Each row was made from one small tree. The marks that hang from a mark follow it in brackets, in alphabetical order. Every link used is in the known rows. Write each row's tree.
Known rows:
muzu[mudo[letuvi nako pirez pivem]]: [-18   9  28  35   1  30  23  30 -34   6  -3  -9  29   4 -14 -48  15   8
 -52   7  -6  29  -2  14  16  32  -8   0 -83  63  30   9 -17 -11  63   8
  72  68]
muzu[mudo[pivem]]: [ 11  -4  -4  18  -5   4   5  18 -12   7  10  -3 -24   5   4 -34   0 -11
   6  -3 -11  32  11   5   8   1   0  -4 -19  27   2  28  -2   2  19 -10
  47  20]
bege[bubudet pivem]: [-17 -37   7   6  -9  11  -9   3   8 -14  -5   3  17  14  31  -3   6  18
  15  -5 -10  -9 -29 -14 -15  17 -24 -31  -6  19 -55   9 -27 -26 -32   0
  14 -20]
desam[bege[letuvi nako]]: [ 52  18  -4   7  -7   1  -2  38 -29 -22 -35  18  -4 -17  -1   3  27 -24
  -3  16 -53  33 -10  19  -8  -5  -9  -1 -56  22   3 -16  22 -21  21  20
 -39   1]
muzu[mudo[dapoz]]: [ -4 -14  -4  -1  -4  -2  21  43 -19  -4   7  12  -6  16   5 -22   1   4
  16   3  -7  11   5   4  -5  -7  -6   4 -19  19   6 -15 -14 -19  11   2
  30  22]
pivem[mudo]: [  2 -11  16  11  -4  -4   0  24   7   1   8 -15   3   8  14   1  13   5
  18  -9   0  19   1 -10   5 -12   4   3   6   8 -12  13 -31 -16  -6  -5
  12  12]
letuvi[bege[bubudet pivem]]: [-10 -33  -2   7 -10  37 -25 -23   7  -6   4  -5  28   0  30  -3  -5  15
  11  15 -16  24 -28 -13  -9  28 -20 -19   2  13 -75  -7 -45 -13 -40 -28
  20 -24]
desam[bege]: [  5   7 -12   8 -23   5   8  -3   3  -6  -2   1  -6 -15 -23 -13 -16  -2
   0   7 -29  19   1   6   6  19   7   4 -42  11   5  16  17  13   9  11
 -20   8]
bege[bubudet desam muzu]: [-18  -9  18 -13  -7   0 -12   2 -22 -44  45   3   7  19   5 -19  23   9
   2 -23  21  -4 -24   6 -11 -15 -33 -31 -34  32 -48  22 -30 -25 -53  22
  -6 -30]
notiv[mudo[nako[bege]]]: [ -5  -5  35 -24  25   3 -38 -45  -1  15  16  14  -9  -4   7   2   8   4
 -35  13  10  24  -3  -6  -8 -17   4 -14 -37   1 -15 -13  18  17 -19   6
 -21   0]
mudo[letuvi nako pirez]: [-21  19  29  14   6  27  19  12 -21   6 -19  -4  55  -1 -12 -18  12  17
 -59  14   4   8 -17  13  11  30 -14  -1 -64  40  27 -21 -17 -13  48  17
  25  46]
mudo[letuvi nako[bege] pirez]: [-20   7  44  23   9  32   6  -2  -8   0   1  10  47  -2 -14 -18  16  16
 -60  11  10  25 -21   9   3   9 -17  -7 -76  27  11  -8  -6 -11  15  16
  11  41]
nako[bege]: [  7  -7  18   2   6   8 -14 -12   4   0  13  17  -5   2  -1  -2   6   1
   1   1   4  12  -5   2  -4 -18  -5  -8 -13 -12 -15  10  18  -2 -42  -2
 -15  -7]
nako[bege[bubudet pivem[mudo]]]: [-13 -53  40  14  -7  12 -24  14  22 -19  22   8  13  19  45   1  32  25
  30 -13   5  25 -29 -22 -15 -21 -25 -37  -4  14 -85  34 -44 -44 -75  -9
  14 -14]
bege[bubudet desam letuvi muzu]: [ 17  -1  25 -10  -1   1 -23  23 -37 -53  37  -4   5   4  13 -20  52  -2
   7 -18  12  -2 -32   9 -16 -32 -39 -30 -56  29 -46  18  -6 -39 -48  34
 -10 -32]
bege[bubudet desam pivem]: [-26 -32  33 -16 -11  -1  -5  -4  -5 -34  27  16  26  13  26  -5  18  14
   2 -23   7 -21 -25 -14 -16  11 -33 -29 -21  43 -54   5 -46 -45 -44   5
   3 -42]
mudo[dapoz letuvi nako pivem]: [-41 -12  13  14  -2  -2   6  26 -56   7  36  18  12   6  11 -32 -20  26
 -37   3 -19  22  -4  24 -19  41 -25 -31 -58  21  32  -3   9   1  42  17
  44  49]
mudo[dapoz letuvi nako pirez pivem]: [-42  -6  43  13  -9  10  26  39 -52  -8  38   8  20  16   0 -45  -9  33
 -58   6 -13  30 -10  15 -14  38 -16 -27 -89  43  46 -12   0  -1  68  24
  66  62]
bubudet[mudo[nako[bege]]]: [-10   4  18  16  21  14 -52  -5  -3  32   7  19  26   1  -6 -20  24  15
 -17   0  -3  27  15  -3  -4 -42  31 -12  -3 -10   6 -11  26 -19   1  21
 -20   1]
bubudet[mudo[dapoz letuvi nako pivem]]: [-39  -6  11  18   0  -7 -17  46 -56  28  30  25  26  21  -3 -43 -11  42
 -23  17 -19  26  12   6 -17  16  -3 -28 -28  14  45 -23  13 -10  59  35
  37  44]
muzu[mudo]: [ 10   4  -7  13   4  12  12  13   0   5 -12  -7   0   0  -2 -16  12 -12
  13   0   0   3   1   1  12  -6   6  14  -4  18  -4   1  -9 -19   7 -10
  17  16]
mudo[dapoz letuvi[bege[bubudet]] pivem]: [-24 -30   6  26 -24   1   1  22 -39  -4  51  20  10   2  23 -28 -30  23
   6  30 -24  55 -28   7 -24  55 -38 -32 -29  12 -16  -1  -5   9 -20 -19
  47  18]
letuvi[mudo[nako]]: [ -4  41  11   3   3  -1 -29 -12 -20  26  -1   4  17  -4  -8  -6   9   0
 -20 -16   7  12 -14   7  11  19   0   4  -3  -8  14 -15  12   4  13   9
  32  10]
nako[bege[bubudet desam muzu pivem]]: [ -22  -41   38  -22   -1   21  -29   -6   -7  -52   67   12   16   34
   21  -19   30   28    8  -28   21   -6  -43   -3  -29  -33  -56  -55
  -44   33 -105   25  -44  -46  -89   23   -8  -36]
letuvi[bege[bubudet] mudo[pirez pivem]]: [  8  13  32  27 -37  11 -23  -3 -19   5  45  -4   9   2  -5 -36  -4   5
  -9  14   7  69 -28 -12  10  34  -7 -15 -31  12 -14   8  -7  22 -11 -20
  88   2]
letuvi[bege[bubudet desam[mudo] muzu]]: [-12   9  10  10 -22  11 -23   0 -11 -16  60 -16  31  11   4 -20   2  26
  32 -14   6  24 -33   6  -6  -1 -37 -22 -26  -4 -79  27 -37 -11 -71   8
 -11 -16]
pivem[mudo[dapoz nako]]: [-28 -17  27   0   8  -4  -4  36 -26  -1  15  -2  11  10  33 -11  13  25
  -8 -15  -4  24   4   6  -6 -13   7 -15 -27   4  12  -4 -27 -29  22  14
  28  23]
notiv[mudo[dapoz letuvi nako pirez]]: [-33  -6  43 -38   1  -1  23  23 -32  -1  18  10  28  17  -3 -16  -8  31
 -56  32  11  12 -23  -6 -17  33 -22 -18 -80  44  32 -58 -12   5  56  35
  26  60]
bubudet[mudo]: [  5   5  -5   6  -2  -5 -28  18   4  23   4   2  14  12 -11 -14  10  14
   8   8  -1   7  13 -14  -1 -25  21  -2  26  -9  14 -16   6 -12  15  19
  -9   5]

Write each row's tree:
[ 33  16  36 -22  19 -15  -6  36 -46 -35  -7  31   7   4  14  10  48 -27
  -5  -7  -7   2 -12  14 -15 -34 -25  -7 -29  33  -8 -26 -13 -49  -2  12
 -35 -29]	bege[desam letuvi nako]
[ -8   9  41 -32  11   6  -5 -19  -7   7  -1 -13  10   0  -5 -13  13  11
 -58  13  14  14  -5 -12   4  -2  10  -6 -58  32  15 -28  -5  20  46  23
  16  22]	notiv[mudo[nako pirez]]
[ -2   3 -13  10 -26   1   7  45   4  14 -13   7  19  17  -4   2 -32  23
  31  -5 -52  12 -21   3 -11  19 -33 -18 -35  16 -45   3 -19 -29   6  23
 -27  17]	desam[bege[nako pivem] mudo]
[-22 -29  21  -1  14  22 -13   9  -5  10  -9 -23  33  10  37   1  25  26
  -9 -23  -8  13  -2  -7  -2  -5  -1 -17 -12  30 -31  -1 -49 -46  10   4
  34  19]	bege[pivem[mudo[nako]]]
[-17   3  47 -19   3   1   7   1 -29   9  21  -8   7   8  -8 -27  -6  20
 -70  29   8  24  -8  -4  -2  42 -12 -23 -84  54  23 -14  -2  24  62  19
  43  63]	notiv[mudo[letuvi nako pirez pivem]]
[-10 -39  50 -33   5  10 -12 -11  -2 -29  52  22  19  16   9   0  18  11
  -4 -24  12 -12 -16  -3 -15 -22 -25 -25 -29  31 -55   0 -23 -40 -49   8
 -13 -30]	nako[bege[desam pivem]]
[ 47  16  38   8 -14 -13 -39  22 -25   2  45  20 -26  -5  -6 -25  20 -13
  14  -5   6  45 -19   0 -11 -18 -14 -16 -35 -18  -5  16  63   4 -36   5
  46  -2]	nako[bege[letuvi[mudo[pivem]]]]
[  9 -48  33 -23 -14  -3   4  79 -21 -26  30  -4  11  16  45  -3  29  21
  34  -3 -10  15 -20  -9 -32 -25 -20 -25 -31  15 -33 -23 -34 -57   3  24
  42  14]	bege[letuvi pivem[mudo[dapoz]]]
[ -8  22   6   7  14  46   5  22 -24 -13  -6 -31  25  17 -13 -39  44  10
 -35  -9  12  26  -6  19  15 -28  -6  -5 -79  46 -10  -4 -38 -21  46  23
  45  45]	bege[muzu[mudo[nako pirez]]]
[-21  19   2  17  25  30 -45  17 -25  22  20   7  42  21 -18 -20  17  39
 -21  12   4  28  -9   9  -8 -29 -17 -23 -32   2 -21 -18   9 -21  -4  38
 -17  38]	bubudet[mudo[letuvi nako[bege[muzu]]]]
[ -6   1  39 -10 -37 -23   8  45 -34  -7  72   7 -14  26 -15 -38 -13  21
 -11  -4  18  36 -15  -1 -12  16 -13 -18 -43  15  35 -10  11  20  35  21
  95  30]	letuvi[mudo[dapoz pirez pivem]]
[-20 -10  30  14  -4  15  19  45 -47 -12  27  -5  -1  12   7 -61  17  15
 -42  -5  -9  48   9   8   2  -6  10 -20 -87  47  42   0 -11  -1  70  18
  83  51]	muzu[mudo[dapoz nako pirez pivem]]
[-16 -25  20  23   8  44 -27 -11   3   0 -16  14  29   8  38 -23  36   7
  -6 -15  -8  25 -24  -5  -1 -10 -14 -30 -40  33 -63  21 -22 -47 -38  -7
  21  -8]	muzu[mudo[nako[bege[bubudet pivem]]]]
[ 36   1  55 -16 -19  19 -22  32  -6 -12  33   8  24   8  -3 -13  47   8
   5  -1  19  21 -41 -12 -13 -27 -24 -15 -62  20 -36 -22   8 -24 -22  27
  52   6]	nako[bege[letuvi[mudo[pirez]] pivem]]
[ -13  -29  -18    0   -4   50  -30   -9   -4  -20   29  -20   24   14
   28   -7    8   30   17    8   -3   35  -35   -3  -17   10  -40  -39
  -16   11 -102   -6  -51  -17  -46   -6   24   -9]	letuvi[bege[bubudet muzu pivem]]
[-17 -24  33  -4 -25  -6  24  43 -28 -28  60   4 -16  18  -1 -44 -12  20
 -27   2   1  30   3  -1 -21   0  -3 -26 -63  22  38   1   1  13  43  20
  63  32]	mudo[dapoz pirez pivem]
[-29  -9  40  14  -7   1 -14  45 -41  10  42   3  12  19  -3 -60  12  35
 -42   4 -11  49  19  -4 -14 -23  31 -31 -54  18  59 -20   7  -2  81  46
  56  40]	bubudet[mudo[dapoz nako pirez pivem]]
[-38 -12  47  14  -5   4  28  60 -30 -10  14  -1  44  19  13 -22  18  38
 -36   2   2  24 -15   6  -2  19 -15 -12 -72  41  25 -23 -48 -37  44  29
  48  64]	pivem[mudo[dapoz letuvi nako pirez]]
[ 34  20  21 -12  -9 -39 -17  82 -69  -6  31  43 -31  20  24 -13  12  -8
  18   1 -16  45 -23  13 -27  -2 -35 -25 -31   3  16 -30  30 -14  21  17
  50   7]	bege[letuvi[mudo[dapoz pivem]] nako]
[ 27  -2  -2 -22  21  19 -13  56 -38 -33  -7   1  11  26  29  12  43   6
  12  -2 -15  12 -30  16 -31 -37 -56 -35 -43  23 -68 -30 -31 -53  13  32
   0   5]	bege[letuvi muzu nako pivem]
[ -1  16 -14  32  13  18  14  59 -34 -12 -31  16  16  38  11  -9  24   3
  18  10  -6  15 -44  17  -1  10 -69 -17 -22  49 -59   0 -49 -49 -14   1
   6  26]	bege[bubudet muzu[mudo[letuvi]] nako]
[-18  -9  20   7 -18  10  53  73 -25 -13  12   9  33  26 -16 -30  -4  13
  -9  23   5   9 -17   4   1  17 -28   6 -63  56  18 -34 -29 -29  40  11
  45  63]	muzu[mudo[dapoz letuvi pirez]]
[-22 -26  47 -34 -21 -24  30  47 -32 -11  71  11 -14  31 -12 -29 -31  33
 -32  32  16  20 -19 -12 -24  36 -32 -33 -76  45  21 -29  -7  26  51  30
  53  63]	notiv[mudo[dapoz letuvi pirez pivem]]
[ -6  -6  41 -22 -14 -10  24  20 -15   0  44  -5  -9  20 -15 -21 -19  17
 -34  37  18  17 -15 -10 -12  34 -20 -20 -67  46  12 -12 -10  28  43  19
  39  57]	notiv[mudo[letuvi pirez pivem]]
[-12  -3  52 -24   4   2  -9 -11 -20   7  28 -17 -12   1  -2 -33   2  10
 -59  14   8  36   1  -8   0   6   7 -20 -79  37  29  -2   3  36  61  24
  47  34]	notiv[mudo[nako pirez pivem]]
[ 15 -20  37  10 -26  17 -24  55   1 -13  -4  -1  45  11  15 -28  57  22
  13  19   0  17 -23 -36 -20 -37   1 -31 -35  31 -26 -23 -22 -47  14  43
  23  -7]	bege[bubudet[mudo[pirez]] letuvi pivem]
[ -6   0   9 -31  10  24 -20 -17 -30 -28  64 -17  17   8  -4  -6   8   9
  -5  -7  12  23 -14  17  -2 -15 -22 -10 -29  22 -49 -20 -39  -4 -26   2
  -1 -13]	letuvi[bege[desam muzu]]
[ 27  11  36  -6 -10  -2 -20  39 -16 -27  62  -1   9   5 -11 -24  30  16
  29 -28  13   0 -26  16 -19 -60 -41 -27 -63 -17 -55  28  18 -26 -63  48
 -27  -8]	nako[bege[desam[mudo] letuvi muzu]]
[ -6  -4  -5  31  -7  20  -9 -10  -8  10  -5   9  40  -5  10  -1 -13   9
   4  35  -9  26 -28   0  -1  50 -28  -9  -3  10 -35  -7 -23  -8 -38 -27
   4  -1]	mudo[letuvi[bege[bubudet]]]
[  8  -3 -21  21   0  44 -20   4 -13 -11  11 -24  14   5  15 -25  24   0
  28  12  -4  50 -20   6   9   1 -20  -8 -21  14 -72  10 -43 -11 -42 -20
  31   2]	letuvi[bege[bubudet muzu[mudo]]]
[-29  -7   9  21   4   6  22  44 -59  12  13  18  11  13   7 -45 -13  19
 -21   2 -20  25   1  21  -7  29 -19 -17 -61  40  30  -2  -7 -17  49   4
  64  60]	muzu[mudo[dapoz letuvi nako pivem]]
[  2   7  27  29  -7  -1 -19  48  -9  -4 -28  25  26  33   8 -17  34  13
  -7  21  -1  24  -6 -25  -2 -30  -1 -22  -7  29  -1 -20 -30 -39  23  18
  -7  -6]	bege[bubudet[mudo[pirez]] nako]
[-19 -60  68 -11 -16  13  11  57   2 -28  59   0  17  36  26 -18  16  44
   7  -8  13  29 -21 -16 -25 -36 -17 -36 -53  28 -39 -12 -55 -39 -12  21
  45  28]	nako[bege[pivem[mudo[dapoz pirez]]]]
[ 17 -24  45 -41   8  22 -25  21 -29 -55  65   1  17  14   9 -11  49  11
   7 -19  17   4 -31  12 -29 -58 -50 -38 -70  29 -80  -7 -14 -49 -56  43
 -12 -22]	nako[bege[desam letuvi muzu pivem]]
[-10 -18  46   8  -4 -12 -46  -2   1 -10  42  40  21  15   1 -27  32  10
   6  -8  14  13  -7 -19  -9 -42   3 -26  -2  12 -22  13  -3 -36 -64  13
 -39 -46]	nako[bege[bubudet[mudo] desam]]
[-19   1   0   4  11  10  10  27 -32   8 -10   9  13   6  16 -28  15   5
  -7  -8 -13  17   4  17   2  -4   4  -1 -36  20  17 -18  -9 -19  31   9
  30  25]	muzu[mudo[dapoz nako]]
[ -9  -8  29  21  12  16 -26 -19 -22   7  29  11 -12 -11  12 -28   8   5
 -39 -10 -16  48   5  16  -7 -10   5 -25 -54  -3   5  33  34  14  -3   0
  22   4]	mudo[nako[bege] pivem]
